What can hang from each mark
q_526: q_32 q_572
q_32: q_6 q_526 q_572
q_6: q_572 q_908
q_432: q_6 q_572 q_908
q_572: q_6 q_432 q_908

In the rows, zero is written as 128.
Known rows, with every way that one mark hangs from another
q_572[q_908]: [116 106 109 108 115 119 110 119 144 109 134 166 169 161  79  92 143]
q_32[q_526[q_572[q_432[q_6]]]]: [130 140 152 146 134 139 161 116 134 139 101  98  84  80 160 161 103]
q_572[q_432[q_6]]: [122 145 157 114 119 164 136  90 131 138  94 138  96 102 123 124 141]
q_526[q_572]: [121  97 116  95  84 135 106 114 132 104 113 169 148 151 125 132 135]
q_526[q_572[q_6 q_432[q_908]]]: [157 108 106 127 119 125 150 132 105 179 113 102 129 136 131 131 101]
q_32[q_6 q_526 q_572[q_908]]: [ 71 158 144 159 153  99 108 157 157  64 177  96 124  85 149 131 132]
q_572[q_6[q_908] q_432]: [171 151 109 121 147 103 145 119 131 142 124 141 147 140 106  97 127]
q_432[q_6 q_572 q_908]: [109 113 159 108  98 252 147 149 100 123 132 136 110 130 141 158 177]
q_32[q_526 q_572[q_6[q_908] q_432]]: [141 175 125 152 193  90 130 144 153 116 169  89 124 100 153 140 125]
q_526[q_32[q_572[q_6]]]: [119 121 128 106 127 145  60  99 140 128 115 154 115 131 122 132 139]
q_526[q_32[q_572[q_6 q_432 q_908]]]: [126 117 114 141 158  81 106 104 125 159 120 105 117 143 102 107 111]
q_432[q_572]: [ 92  95 124  92 115 169 106 112 141  82 119 163 136 146 126 139 184]
q_432[q_6]: [123 138 158 101 104 198 113 107 138 116 102 169 120 115 116 128 154]
q_6[q_572[q_432] q_908]: [132 150 146 118 140 104 134 141 104 124 161 166 158 170 138 122 166]
q_572[q_6 q_432 q_908]: [151 121  86 135 168  76 141 108 141 159  98 111 151 142  76  94 119]
q_432[q_6 q_908]: [128 137 163 104  84 233 129 130 118 142 136 158 120 121 122 126 153]
q_526[q_572[q_432[q_908]]]: [125 100 130 116  82 139 144 120 103 152 139 127 127 145 137 120 115]

Rows
[ 69 162 164 130 127 105  97 109 135  78 139 112  96  90 164 123 144]  q_32[q_6 q_572[q_432]]
[ 84 127 127 136 164 107  98 142 167  82 179 113 142 121 127 132 141]  q_32[q_526 q_572[q_908]]
[180 141  96 139 142 110 146 169 141 121 141 126 157 129 141 145 102]  q_32[q_526[q_572[q_6[q_908]]]]
[155 113  96 121 136  89 137 103 126 153  80 114 134 133 123 136 106]  q_526[q_572[q_6 q_432]]
[127 133 139 131 132 136 159 116 122 146 105 122 119 124  94 106 131]  q_572[q_432[q_6] q_908]
[129 101 106 112 134 193 132 145 119 134 126 127 141 143 122 149 166]  q_432[q_572[q_6] q_908]
[166 133 161 132  64 155 165 122  79 160 110 155  96 139 145 118  99]  q_526[q_32 q_572[q_432[q_6[q_908]]]]
[180 146 100 154 160  78 170 150 135 143 132  97 134 119 147 136  89]  q_32[q_526[q_572[q_6[q_908] q_432]]]
[160  92  77 127 132  91 136 151 122 141  98 123 179 167  91 126 107]  q_526[q_572[q_6 q_908]]
[ 87 165 161 142 151 119 105 147 148  88 151 139 121  87 166 154 155]  q_32[q_6[q_572] q_526]
[131 168 143 166 114  80 168 153 124  97 156 106 109  89 176 123  94]  q_32[q_6[q_908] q_526[q_572[q_432]]]
[116 107 131 158  77  70 146 113  97 140 104 120 104 128 124  84  80]  q_526[q_32[q_6] q_572[q_432 q_908]]
[151 119  92 132 152 112 122 130 161 128 105 116 134 110 134 157 105]  q_32[q_526[q_572[q_6]]]
[122 120 100 124 169 107 100 143 142 111 135 113 166 151 101 132 144]  q_32[q_572[q_6 q_908]]
[121 116 130 141 114 126 152 129 133 147 158 100 107 106 157 135 100]  q_32[q_526[q_572[q_432[q_908]]]]
[104 138 191 127  93 209 115 110  95 164 146 121  63 109 155 132 130]  q_526[q_32[q_572[q_432[q_6 q_908]]]]
[151 146 133 128 137 110 107 115 115 144 143 135 114 139 130 109 121]  q_526[q_32[q_572[q_6[q_908] q_432]]]
[120 134 100 147 198  97 105 152 166 107 155  89 146 114 119 146 128]  q_32[q_526 q_572[q_6 q_908]]
[130  73 107 118  68 112 118 117 112 137 114 169 147 179  96 101 102]  q_526[q_32 q_572[q_908]]
[123 130 152 122 140 153 138 164 104 131 125 148 158 159 114 150 166]  q_432[q_6[q_572[q_908]]]
